Each row comes from the steps of one path. Every step used is in the known rows, and no mark comes twice. Write the path behind each row, first mark first.
Known rows
Q/F/H/P: [ 1.087 -1.435 -4.981 -2.948 -1.379  3.982 -2.002  0.748  0.240  0.522
 -1.148 -0.917  3.009 -0.501  4.129 -2.585  1.177  3.404]
H/P/Q/T: [-4.366 -0.984  1.227 -2.821  0.336  1.535 -1.045 -1.377 -2.389  3.296
 -0.722 -2.093  2.769  1.093 -1.838  1.136  3.646  1.430]
P/Q: [-1.050  0.553  1.680 -2.432 -0.507  0.257  0.714 -0.284 -0.273  0.871
 -0.445 -0.120 -0.060  3.050 -2.006 -0.241  1.153 -0.595]
P/Q/T/H: [-3.639 -2.431  1.507 -1.462 -4.022 -1.275 -1.609  0.086 -1.578  2.337
 -0.660 -2.055  0.549  0.771 -3.108 -1.721  4.536  0.716]
T/H/P/Q/F/K: [-0.187 -0.700  2.431 -3.032 -5.034  3.006  1.128  1.359  2.186  1.026
  0.404 -4.920  3.792  0.551 -0.536 -4.849  4.575  3.153]
P/Q/F/K: [ 0.154 -1.192  3.684 -4.230 -1.932  2.499  1.631  1.565  5.340  0.831
 -1.629 -0.978 -0.025  2.297 -0.898 -0.968 -0.610  0.161]
K/P/Q: [-1.210 -0.033  0.584 -2.277 -0.391 -0.536 -1.263 -0.162 -1.474 -0.089
 -3.619 -1.246 -2.337  5.076 -1.875  0.472  2.240 -4.663]
H/P/Q/F/K: [-0.275 -0.139  2.759 -4.242 -1.273  4.037  1.545  0.593  3.445  1.505
 -0.731 -3.054  2.725  1.559 -0.303 -1.709  1.654  1.823]
Q/F: [ 0.395 -1.968 -1.286 -0.900 -2.284  1.493 -0.028  0.397  2.282 -0.177
  0.374 -0.676  0.165  0.054  2.839 -0.188 -0.706  1.184]
F/K: [ 0.943  0.592  3.016 -0.918  0.973  0.583  0.833  1.227  3.481  0.509
 -1.340 -0.132 -0.200 -0.669 -1.351 -0.285 -0.849 -0.217]
T/H/P: [-0.241  0.364 -1.260  0.870 -3.209  0.861 -0.244 -0.401 -2.942  0.210
  1.992 -3.942  4.121 -1.550  0.609 -3.806  4.840  2.944]
Q/T/K/F: [-2.777 -3.255 -0.056  5.754 -2.369  0.403 -4.000  0.693 -0.286  3.168
 -3.489 -1.190 -0.704 -1.673 -1.201  3.577  1.560 -0.239]
Q/T/H: [-2.660 -3.129 -0.182  1.108 -3.422 -1.519 -2.511  0.220 -1.640  1.697
 -0.068 -1.677  0.943 -2.207 -0.727 -1.395  3.564  1.570]
T/H/P/Q: [-1.483  0.813  0.816 -1.219 -3.640  1.155  0.260 -0.396 -3.111  1.059
  1.203 -4.030  3.784  1.327 -1.712 -4.030  6.263  2.615]
P/Q/F/K/T/H: [-0.656 -0.069  2.205 -2.708 -5.453  1.487  1.936 -0.247  4.860  1.153
  0.449 -3.094  0.962 -0.154 -3.136 -3.683  1.727 -0.963]
P/Q/T/K: [-3.264 -2.210  0.496  1.444 -1.790  0.030 -1.651 -1.418 -1.400  1.114
 -4.309  0.742 -1.840  2.712 -3.928  2.138  1.687 -0.776]
H/P: [-0.423  0.924 -0.830 -0.250  0.544  1.654  0.324 -0.647 -1.814  0.538
  0.859 -1.719  2.957 -0.662  0.652 -0.502  2.239  1.681]
F/K/P/Q/T/H: [-3.066 -2.729  3.691 -2.475 -2.572 -1.825 -2.932  1.479  0.587  2.121
 -4.836 -3.431 -1.291  1.927 -3.976 -1.417  4.596 -3.332]
K/F/Q/T/H/P: [-1.688 -2.416  0.369  2.659 -4.655  2.581 -5.303  2.430 -1.831  2.727
  2.713 -6.865  4.889 -4.065 -1.387 -0.447  4.909  2.786]
P/Q/F: [-0.725 -1.357  0.806 -3.160 -2.728  2.057  0.663  0.327  2.012  0.245
 -0.018 -0.733  0.025  3.052  0.707 -0.634  0.400  0.354]

Write each row's path
[-2.670 -3.633 -2.637  3.905 -0.970 -1.715 -3.931 -1.101 -2.228 -0.661
 -6.630  0.099 -3.443  1.777 -1.351  3.245  1.547 -4.004] => Q/T/K/P
[-1.616  2.850  2.643 -1.963 -2.660  1.546  2.418 -1.767  0.881  2.120
  0.958 -4.494  3.810 -0.879 -4.903 -4.096  4.433 -0.138] => F/K/T/H/P/Q
[-2.786 -3.019 -1.167  1.615 -2.469  1.514 -5.623  1.787 -0.872  4.107
 -6.269  0.608 -1.126  1.401 -2.330  1.886  2.534 -0.425] => P/Q/T/K/F/H
[-3.975 -1.656 -0.170 -3.148 -0.495  3.408 -5.051  1.957 -1.853  6.301
 -2.494 -2.192  3.375 -0.165 -0.590  0.850  4.520  1.343] => K/F/H/P/Q/T
[-0.360  1.111 -1.994 -4.352  0.526  2.844 -1.334  0.175 -2.417  1.675
 -1.962 -0.178  2.533  2.503 -0.714 -2.267  3.103  1.577] => F/H/P/Q
[-3.934 -1.757  2.005 -2.495 -0.309 -0.161 -1.208 -0.534 -0.437  2.609
 -1.633 -0.267 -0.304  1.781 -2.641  1.636  1.744 -0.535] => P/Q/T
[ 0.219 -1.939 -2.152 -4.985 -2.449  2.765 -1.514  1.683  1.863  0.852
 -2.773  0.997 -0.193  3.163  1.433 -1.817  0.021  0.707] => P/Q/F/H
[-3.030 -2.199 -0.884  0.568 -2.642  0.195 -2.192 -0.490 -3.126  2.153
  0.795 -3.791  4.065 -3.102 -0.104 -1.952  5.365  3.223] => Q/T/H/P
[ 0.576 -0.470  1.854 -0.866  1.314 -0.725 -1.001  1.307  2.062 -0.551
 -4.330 -1.124 -1.895  1.232 -0.996  0.352  0.266 -4.157] => F/K/P
[ 2.215 -0.824 -0.494  6.529 -3.026  2.735 -3.607  2.239  0.731 -1.426
 -0.790 -2.508 -0.400 -0.134 -2.897  1.818 -0.191 -0.210] => T/K/F/Q
[-3.480 -1.524 -1.744 -4.687  0.748  2.436 -3.260 -0.031 -2.472  3.334
 -3.077 -0.314  2.728  1.438 -1.149 -0.246  3.627  1.797] => F/H/P/Q/T
[-2.552  2.258 -0.199 -0.883 -3.583  1.011  1.536 -2.904 -2.288  1.626
  2.350 -4.126  3.765 -0.237 -3.577 -3.618  5.567  0.050] => K/T/H/P/Q
[-0.979  0.983 -1.446  1.395 -3.588 -0.897  0.716 -1.851 -0.310  0.159
  2.053 -1.888  1.194 -2.473 -2.081 -2.684  1.899 -0.919] => K/T/H
[-4.408 -2.663  1.115 -2.517  0.215 -1.263 -3.236 -0.444 -1.745  1.844
 -4.964 -1.324 -2.119  3.896 -2.222  2.392  2.610 -4.488] => K/P/Q/T
[-1.262  0.614 -0.438 -2.550 -0.962  3.699 -3.361  2.160 -1.571  4.232
 -1.420 -2.320  3.646  1.035 -0.112 -1.176  4.019  1.252] => K/F/H/P/Q
[ 0.025  0.204 -0.525 -0.720 -4.285  2.851  1.850 -0.890  3.524  0.977
  1.904 -4.848  4.497 -4.060 -0.093 -4.047  2.577  1.670] => Q/F/K/T/H/P
[-1.700  1.286  0.975 -2.456  0.025  2.168  0.852 -1.153 -1.909  1.302
  0.507 -2.180  2.560  2.354 -1.524 -0.967  3.349  0.905] => H/P/Q
[ 0.750 -3.239 -5.158 -0.904 -3.980  1.205 -3.816  0.696 -0.439 -1.941
 -8.402  0.863 -3.573  6.198  0.510 -0.785  1.493 -3.248] => T/K/P/Q/F/H
[-0.034 -2.427 -3.086 -5.113 -2.143  1.511 -3.454  1.676  0.431 -0.082
 -5.696 -0.126 -2.040  5.099  1.705 -1.114  1.241 -3.073] => K/P/Q/F/H
[-0.914 -2.253 -1.023  1.077 -3.421  1.695 -3.579  0.558 -2.298 -0.300
  2.196 -5.051  4.329 -2.441 -1.936 -1.505  4.018  3.154] => F/Q/T/H/P
